Every row comes from one small tree of marks. The marks that hang from a mark follow it in brackets, in alphabetical order. Every link used is in the known rows. Which tree was each row made from?
Known rows:
gonil{dami{mave rirep}}: [ 1.796  0.022 -0.899 -0.893  2.136  0.771  3.957 -3.312 -1.019  1.015
 -0.735 -0.581  0.538 -1.581 -0.846 -0.366 -2.857 -3.022 -2.227 -0.161
 -1.608 -0.198  0.593  2.889 -2.594 -1.185  1.319 -0.531]
pekav{buda{zefo} tute{nanin{dami{mave{vala}}}}}: [-1.911 -0.262 -3.594  0.194  1.766 -1.320  2.297 -1.880  1.464  7.588
 -1.357 -1.952  1.061 -0.159 -1.502 -2.824 -0.437 -2.051  0.719 -1.199
 -1.161 -0.867  0.209  1.987  0.395 -1.229  1.029  0.138]
tute{mubos nanin}: [-6.470 -0.551 -3.194 -0.458  1.794  1.354  0.536 -2.263 -0.495  2.037
 -1.377 -0.128 -0.694  0.327 -0.927 -2.952  0.968  1.445 -0.876 -0.886
 -2.835 -0.356 -0.657  0.604  2.067  0.665 -2.436  0.398]
nanin{dami}: [ 0.492 -0.113 -2.021  0.003  2.299  0.132  1.471 -0.123 -0.906  0.586
 -0.492 -1.217  0.328 -1.622 -0.981 -0.454 -1.161 -0.582 -0.527  0.039
  0.079 -0.386  0.481  3.444 -1.193  0.191  1.249  0.568]
dami{mave{vala} nanin rirep}: [-0.482 -0.231 -2.307 -1.376  1.590  2.062  4.059 -2.299 -0.709  0.062
 -0.236  0.023  1.685 -0.073 -0.835 -1.476 -4.109 -5.888 -2.603  0.118
 -1.488 -0.428 -0.982  3.904 -1.665 -1.931  1.601 -1.134]
zefo{buda}: [-2.920 -1.226  0.045 -0.015  2.018  1.058  2.039 -0.181  0.260 -2.109
 -0.619 -0.197 -0.690  0.009 -1.152 -0.782 -1.054 -1.283  1.238 -0.024
 -0.952  0.373 -0.249  3.117 -1.340 -0.490 -0.393  0.923]
mubos{tute{nanin{dami{mave{vala} rirep}}}}: [-2.807  0.486 -2.479  0.000  1.784  0.566  3.947 -3.130 -1.999  2.757
 -0.941 -1.363 -0.449  0.300 -0.266 -1.734 -2.374 -1.219 -0.369 -0.684
 -1.598  0.058 -0.741  1.351 -0.464 -0.543 -0.810  0.141]
dami{mave{vala} rirep}: [-1.163  0.065 -2.039 -1.050  1.677  1.895  3.406 -2.901 -1.438  1.214
 -0.588 -0.250  0.698 -0.974 -0.596 -2.166 -2.607 -4.397 -0.889  0.048
 -1.994 -0.111 -0.226  4.095 -1.376 -0.821  1.444 -0.095]
mave{dami}: [ 0.802 -0.115 -2.064 -0.082  0.962  1.667  0.378  1.490 -0.673  0.833
 -0.975  0.033 -1.162 -0.749 -1.820 -2.287  1.262  1.130 -0.834 -0.309
  0.061  0.209  0.106  2.094 -2.044 -0.049  0.011  0.718]
mave{vala}: [ 0.172  0.015 -2.855 -0.847  1.037  2.385  0.708  0.023 -1.211  0.491
 -0.977 -0.232 -1.102 -0.789 -1.022 -2.179  0.461  0.129  1.046  0.383
  0.574  0.195 -0.577  2.455 -1.600  0.397  0.231  0.559]
zefo{buda{pekav}}: [-4.600 -1.352 -1.235 -0.583  2.072  1.180  1.470  0.629  0.780 -2.137
 -0.664 -0.393  0.152 -0.471 -1.503 -0.618 -0.277 -0.527  1.641  0.093
 -1.412  0.069  0.073  3.431 -0.070 -0.422 -0.294  0.838]
mubos{tute}: [-2.103  0.452 -0.916  0.557  1.127  1.162  2.601 -0.981 -1.678  1.616
 -1.177 -1.246 -0.726 -0.549 -1.279 -0.197 -2.003 -1.243  0.733 -0.197
 -0.817  0.567 -0.685  0.465 -0.803 -0.664 -0.633  0.947]
zefo{buda{pekav{tute{nanin{dami{rirep}}}}}}: [-5.185 -1.300 -1.946 -0.522  2.720 -0.393  2.760 -0.296  1.394 -0.049
 -0.488 -0.846  0.822  0.003 -1.000 -1.093 -1.035 -1.029  1.071 -0.447
 -1.974 -0.360  0.091  3.182  0.023 -0.864 -0.191  0.500]
buda{pekav{tute{nanin}} zefo}: [-2.561 -0.648 -4.352 -0.291  1.596 -0.140 -0.933  0.353  1.588  2.684
 -1.548 -1.502  1.973 -1.413 -3.095 -0.876  1.267 -0.194  1.174 -0.529
 -1.676 -0.431  0.604  1.357  2.378 -0.307  1.797  0.209]
gonil{dami{mave nanin rirep}}: [ 2.294 -0.183 -1.080 -1.136  2.086  0.892  4.409 -2.866 -0.513  0.182
 -0.493 -0.393  1.242 -0.948 -1.023  0.105 -3.896 -4.037 -3.419 -0.117
 -1.271 -0.416  0.053  2.767 -2.803 -1.971  1.457 -1.255]
gonil{dami{nanin}}: [ 3.043 -0.261 -1.339 -0.790  1.734  1.030  2.541 -0.809 -0.157 -0.418
 -0.741 -0.438  0.108 -0.899 -1.430  0.401 -1.979 -1.078 -2.254  0.055
  0.249 -0.198 -0.099  1.520 -2.811 -1.251  0.672 -0.713]
mave{dami{nanin rirep} vala}: [ 2.285 -0.075 -3.934 -1.398  0.767  2.475  1.688  1.231 -1.223  0.602
 -0.510  0.401 -0.567  0.549 -1.181 -2.865 -0.109 -0.355 -1.596  0.003
  1.016 -0.234 -0.992  2.918 -3.061 -0.602  0.286 -0.786]
tute{mubos nanin{dami{mave}}}: [-6.178 -0.470 -3.359 -0.690  2.386  0.517  1.447 -3.123 -1.046  2.551
 -1.180 -0.629  0.424 -0.148 -0.472 -3.130  0.244  0.467 -1.970 -1.015
 -3.058 -0.780 -0.036  2.012  1.905  0.668 -1.589  0.015]
vala{mave{dami{rirep}}}: [ 1.168 -0.002 -2.085 -0.071  0.866  1.350  2.497  0.369 -0.075  1.045
 -2.058 -1.251 -1.188 -1.771 -0.976 -2.644 -0.038 -0.987 -0.430 -0.360
  0.542 -0.563  0.447  3.079 -2.923 -0.473 -0.134  0.537]
rirep{dami{mave{vala}}}: [-3.569 -0.200 -3.816 -1.489  0.930  2.488  1.979 -2.366  0.177 -0.267
 -0.585 -0.158  1.210 -0.284 -1.442 -2.850  0.383 -1.727 -0.176 -0.143
 -1.250 -0.218  0.462  4.092 -0.067 -0.285  1.080  0.824]
gonil{dami{mave nanin}}: [ 2.201 -0.221 -0.874 -1.017  1.772  1.154  3.311 -2.030 -0.344 -0.103
 -0.814 -0.366  0.784 -1.168 -1.321 -0.210 -2.534 -2.662 -3.061 -0.074
 -0.720 -0.218  0.193  2.153 -2.737 -1.604  1.102 -0.891]
vala{mave{dami{nanin}}}: [ 1.439 -0.180 -2.082 -0.148  0.600  1.594  2.054  1.265  0.407  0.249
 -2.129 -1.103 -1.026 -1.466 -1.302 -2.525  0.169 -0.746 -1.026 -0.291
  1.184 -0.582  0.154  2.581 -2.992 -0.774 -0.307  0.283]
buda{pekav zefo}: [-1.068 -0.662 -3.822 -0.519  1.280  1.300 -1.752  1.155  0.340  0.110
 -1.375 -1.270  1.754 -2.128 -3.323  0.185  1.118 -0.351  1.353  0.180
 -0.976 -0.241  0.770  2.743  2.036  0.266  2.290  0.250]
pekav{tute}: [-1.600 -0.037 -1.277  0.448  1.676 -0.383  1.820 -0.017  1.013  3.371
 -1.056 -0.941  0.266 -1.109 -1.553 -1.225 -0.878 -1.647  0.420 -0.454
 -0.859  0.042 -0.082  0.593 -1.125 -1.106  0.629  1.123]
rokor{dami{mave{vala} nanin rirep}}: [-0.151 -0.761 -2.023 -0.568  1.277  1.045  2.531 -1.832 -1.547 -0.059
 -0.399  0.235  2.165  0.939 -1.759 -2.626 -2.905 -5.150 -1.930 -0.054
 -2.543  0.119 -1.235  3.994 -3.217 -1.717  1.344 -1.421]

Which tree is each row?
[-3.158  0.427 -1.999  0.323  1.944  0.222  4.050 -3.199 -1.677  2.631
 -0.900 -1.437 -0.250  0.165 -0.451 -1.267 -2.701 -1.544 -0.645 -0.786
 -1.974  0.053 -0.595  1.228 -0.221 -0.736 -0.752  0.283] | mubos{tute{nanin{dami{mave rirep}}}}
[-0.618 -0.308 -2.047 -1.183  1.145  2.419  2.506 -1.098 -0.476 -0.331
 -0.703  0.064  1.055 -0.367 -1.272 -1.943 -2.137 -3.906 -2.071  0.179
 -0.698 -0.146 -0.822  3.083 -1.536 -1.431  1.114 -0.613] | dami{mave{vala} nanin}
[ 1.354 -0.278 -2.442 -0.439  1.221  1.506  1.928  1.098 -0.336  0.293
 -0.393  0.196 -0.038  0.098 -1.700 -1.505 -1.185 -1.297 -2.433 -0.306
 -0.167 -0.214 -0.541  2.572 -2.342 -1.194  0.513 -0.377] | mave{dami{nanin rirep}}
[ 2.200 -0.131 -3.746 -1.273  0.446  2.719  0.602  2.055 -1.071  0.350
 -0.832  0.429 -1.024  0.337 -1.480 -3.183  1.292  1.021 -1.202  0.038
  1.593 -0.038 -0.883  2.351 -2.987 -0.247 -0.097 -0.415] | mave{dami{nanin} vala}
[-1.182 -0.364 -1.258 -0.709  1.901  1.386  4.229 -2.359 -0.085 -0.155
 -0.155 -0.117  2.070 -0.387 -1.211 -0.529 -4.863 -6.543 -3.172 -0.090
 -2.291 -0.413 -0.664  3.669 -1.164 -2.355  1.778 -0.847] | dami{mave nanin rirep}
[-2.490 -0.388 -2.970  0.684  1.502 -1.055  1.754 -1.319  2.154  7.084
 -1.453 -1.675  0.483  0.020 -2.010 -2.251 -0.304 -1.693  1.182 -1.214
 -1.421 -0.554 -0.076  0.882  0.741 -1.431  0.524  0.546] | pekav{buda{zefo} tute{nanin}}
[-5.563 -1.281 -1.736 -0.626  2.733 -0.329  3.145 -0.907  1.299  0.120
 -0.518 -0.817  1.166 -0.119 -0.960 -1.365 -1.287 -1.785  0.669 -0.506
 -2.441 -0.373  0.241  3.517  0.071 -1.040  0.006  0.419] | zefo{buda{pekav{tute{nanin{dami{mave rirep}}}}}}
[-2.797  0.381 -2.087  0.487  1.774  0.284  3.118 -2.176 -1.501  2.331
 -1.029 -1.454 -0.793  0.190 -0.658 -1.130 -1.813 -0.070 -0.065 -0.702
 -1.229  0.160 -0.679  0.646 -0.211 -0.382 -1.130  0.544] | mubos{tute{nanin{dami}}}
[ 1.497 -0.143 -2.243 -0.231  0.825  1.419  2.811  0.689  0.287  0.482
 -1.891 -1.121 -0.729 -1.339 -1.088 -2.321 -0.792 -1.713 -1.287 -0.324
  0.785 -0.716  0.081  2.976 -3.068 -1.024 -0.053  0.033] | vala{mave{dami{nanin rirep}}}
[-6.550 -1.384 -2.085 -0.663  2.551 -0.178  1.952 -0.091  1.179  0.218
 -0.806 -0.794  0.793 -0.015 -1.123 -1.414 -0.019 -0.082  1.101 -0.522
 -2.081 -0.408  0.117  2.638  0.719 -0.434 -0.938  0.593] | zefo{buda{pekav{tute{mubos nanin{dami}}}}}
[-2.244 -0.330 -3.081  0.524  1.929 -1.644  2.396 -1.931  1.779  7.469
 -1.315 -2.021  1.250 -0.315 -1.690 -2.374 -0.780 -2.370  0.454 -1.298
 -1.572 -0.861  0.362  1.866  0.637 -1.428  1.124  0.261] | pekav{buda{zefo} tute{nanin{dami{mave}}}}
[-3.814 -0.410 -2.540  0.272  1.220 -0.655  0.961 -0.469  1.091  7.371
 -1.709 -1.786  1.370 -0.733 -2.316 -1.546 -0.071 -2.237  1.321 -0.934
 -1.500 -0.743  0.131  0.865  1.355 -1.030  0.217  0.601] | pekav{buda{zefo} tute{mubos}}
[-3.999 -0.722 -4.910 -0.617  1.857 -0.450 -1.132  0.107  0.978  3.415
 -1.641 -1.726  2.526 -1.430 -2.869 -1.028  1.538  0.217  0.681 -0.690
 -2.066 -0.834  0.745  1.460  3.197  0.165  1.265 -0.048] | buda{pekav{tute{mubos nanin{dami}}} zefo}
[-3.094 -0.416 -4.004 -1.723  0.867  2.593  2.439 -1.937  0.707 -1.086
 -0.335  0.008  1.895  0.339 -1.605 -2.391 -0.692 -2.742 -1.357 -0.092
 -0.921 -0.437 -0.085  3.980 -0.266 -1.070  1.215  0.093] | rirep{dami{mave{vala} nanin}}
[-5.590 -0.301 -2.564  0.050  1.890 -0.447  1.539 -1.562  0.875  4.677
 -1.416 -0.720  0.147 -0.026 -1.137 -2.701  0.281 -0.070 -0.363 -1.134
 -2.402 -0.356 -0.458 -0.444  0.944 -0.514 -1.405  0.737] | pekav{tute{mubos nanin}}
[-1.843 -0.312 -3.375  0.559  2.068 -1.835  2.554 -1.752  1.763  7.425
 -1.111 -2.069  1.110 -0.082 -1.584 -1.908 -1.219 -2.255  0.624 -1.256
 -1.368 -0.947  0.172  1.847  0.549 -1.430  1.070  0.178] | pekav{buda{zefo} tute{nanin{dami{rirep}}}}
[-4.458 -0.738 -4.662 -0.565  1.567 -0.012 -1.322  0.159  1.171  3.272
 -1.766 -1.459  2.252 -1.298 -3.056 -1.142  1.730  0.150  0.964 -0.674
 -2.272 -0.627  0.553  0.964  3.308  0.036  0.986  0.095] | buda{pekav{tute{mubos nanin}} zefo}
[-4.366 -0.707 -4.682 -0.714  1.863 -0.380 -0.742 -0.474  0.882  3.568
 -1.674 -1.701  2.879 -1.549 -2.811 -1.324  1.309 -0.559  0.311 -0.757
 -2.528 -0.848  0.902  1.757  3.246 -0.016  1.483 -0.133] | buda{pekav{tute{mubos nanin{dami{mave}}}} zefo}
[-1.649 -0.567 -3.770 -0.281  1.418  0.044 -1.127  1.184  1.270  2.340
 -1.515 -1.613  2.322 -2.057 -3.351 -0.106  0.941 -0.953  1.491 -0.191
 -1.173 -0.356  0.794  1.703  1.874 -0.378  2.421  0.353] | buda{pekav{tute} zefo}
[-1.908 -0.351 -3.279  0.613  1.907 -1.706  2.019 -1.341  1.854  7.298
 -1.277 -2.052  0.903 -0.185 -1.739 -2.095 -0.554 -1.592  0.830 -1.244
 -1.102 -0.849  0.225  1.537  0.589 -1.245  0.900  0.355] | pekav{buda{zefo} tute{nanin{dami}}}
[-5.836 -0.393 -3.880 -1.021  2.236  0.855  1.351 -3.110 -1.345  2.705
 -1.219 -0.549  0.207  0.016 -0.291 -3.594  0.610  0.793 -1.657 -0.908
 -2.644 -0.784 -0.188  2.124  1.673  0.874 -1.670 -0.136] | tute{mubos nanin{dami{mave{vala}}}}
[-3.934 -0.684 -5.005 -0.670  2.014 -0.575 -0.579 -0.281  0.902  3.542
 -1.484 -1.732  2.752 -1.336 -2.723 -0.872  0.854 -0.454  0.524 -0.715
 -2.318 -0.933  0.695  1.728  3.161 -0.007  1.427 -0.223] | buda{pekav{tute{mubos nanin{dami{rirep}}}} zefo}
[-4.919 -0.470 -3.501  0.113  1.893 -1.457  1.844 -2.267  1.170  8.261
 -1.624 -1.966  1.641 -0.142 -1.629 -2.759 -0.135 -1.868  0.115 -1.506
 -2.385 -1.150  0.289  1.347  1.975 -0.919 -0.039  0.099] | pekav{buda{zefo} tute{mubos nanin{dami{mave}}}}
[-3.490 -0.664 -4.070 -0.575  1.397  0.169 -1.502  0.974  0.850  2.917
 -1.721 -1.581  2.592 -1.942 -3.312 -0.379  1.408 -0.595  1.267 -0.339
 -1.774 -0.553  0.738  1.346  2.801 -0.019  1.614  0.243] | buda{pekav{tute{mubos}} zefo}
[-5.157 -0.524 -3.413  0.280  1.473 -0.886  1.198 -1.651  1.545  7.899
 -1.763 -1.610  0.875  0.184 -1.952 -2.659  0.382 -1.168  0.873 -1.420
 -2.241 -0.853 -0.165  0.343  2.073 -0.936 -0.645  0.374] | pekav{buda{zefo} tute{mubos nanin}}
[-5.654 -0.365 -3.451 -0.757  1.659  0.463  0.385  0.915  0.937  2.911
 -1.273 -1.024  1.531 -1.694 -2.020 -1.144  0.761  0.039  0.696 -0.278
 -2.029 -0.527  0.255  1.097  1.681 -0.387 -0.073  0.851] | buda{pekav{tute{mubos}}}
[-6.163 -0.416 -4.270 -0.794  2.106 -0.133  0.725  0.072  1.055  3.416
 -1.186 -1.179  1.458 -1.198 -1.561 -1.789  0.892  0.865  0.136 -0.634
 -2.329 -0.819  0.266  1.199  2.085 -0.192 -0.416  0.564] | buda{pekav{tute{mubos nanin{dami}}}}
[-5.221 -1.322 -1.835 -0.464  2.567 -0.261  2.210  0.088  1.485 -0.178
 -0.657 -0.820  0.600 -0.105 -1.153 -1.271 -0.362 -0.337  1.251 -0.424
 -1.674 -0.265  0.159  2.907  0.046 -0.686 -0.370  0.677] | zefo{buda{pekav{tute{nanin{dami}}}}}
[-0.255 -0.019 -1.798 -0.348  2.660 -0.019  3.333 -2.177 -1.243  1.217
 -0.252 -1.183  1.464 -1.681 -0.586 -0.738 -3.067 -3.563 -1.680 -0.131
 -1.463 -0.599  0.644  4.675 -1.191 -0.529  2.033  0.026] | nanin{dami{mave rirep}}
[-0.693 -0.910 -1.077  0.027  1.174  0.842  1.558 -1.057 -0.928 -0.529
 -0.670  0.157  1.990  0.496 -2.318 -2.288 -2.052 -4.219 -1.969 -0.166
 -2.566  0.324 -0.911  3.224 -2.782 -1.649  1.136 -0.850] | rokor{dami{mave nanin}}
[-5.001 -1.288 -1.195 -0.424  2.155  0.306  1.927  0.682  1.449 -0.576
 -0.757 -0.643  0.553 -0.406 -1.519 -0.826 -0.382 -0.946  1.736 -0.176
 -1.545 -0.008  0.090  2.673 -0.196 -0.868 -0.233  0.924] | zefo{buda{pekav{tute}}}
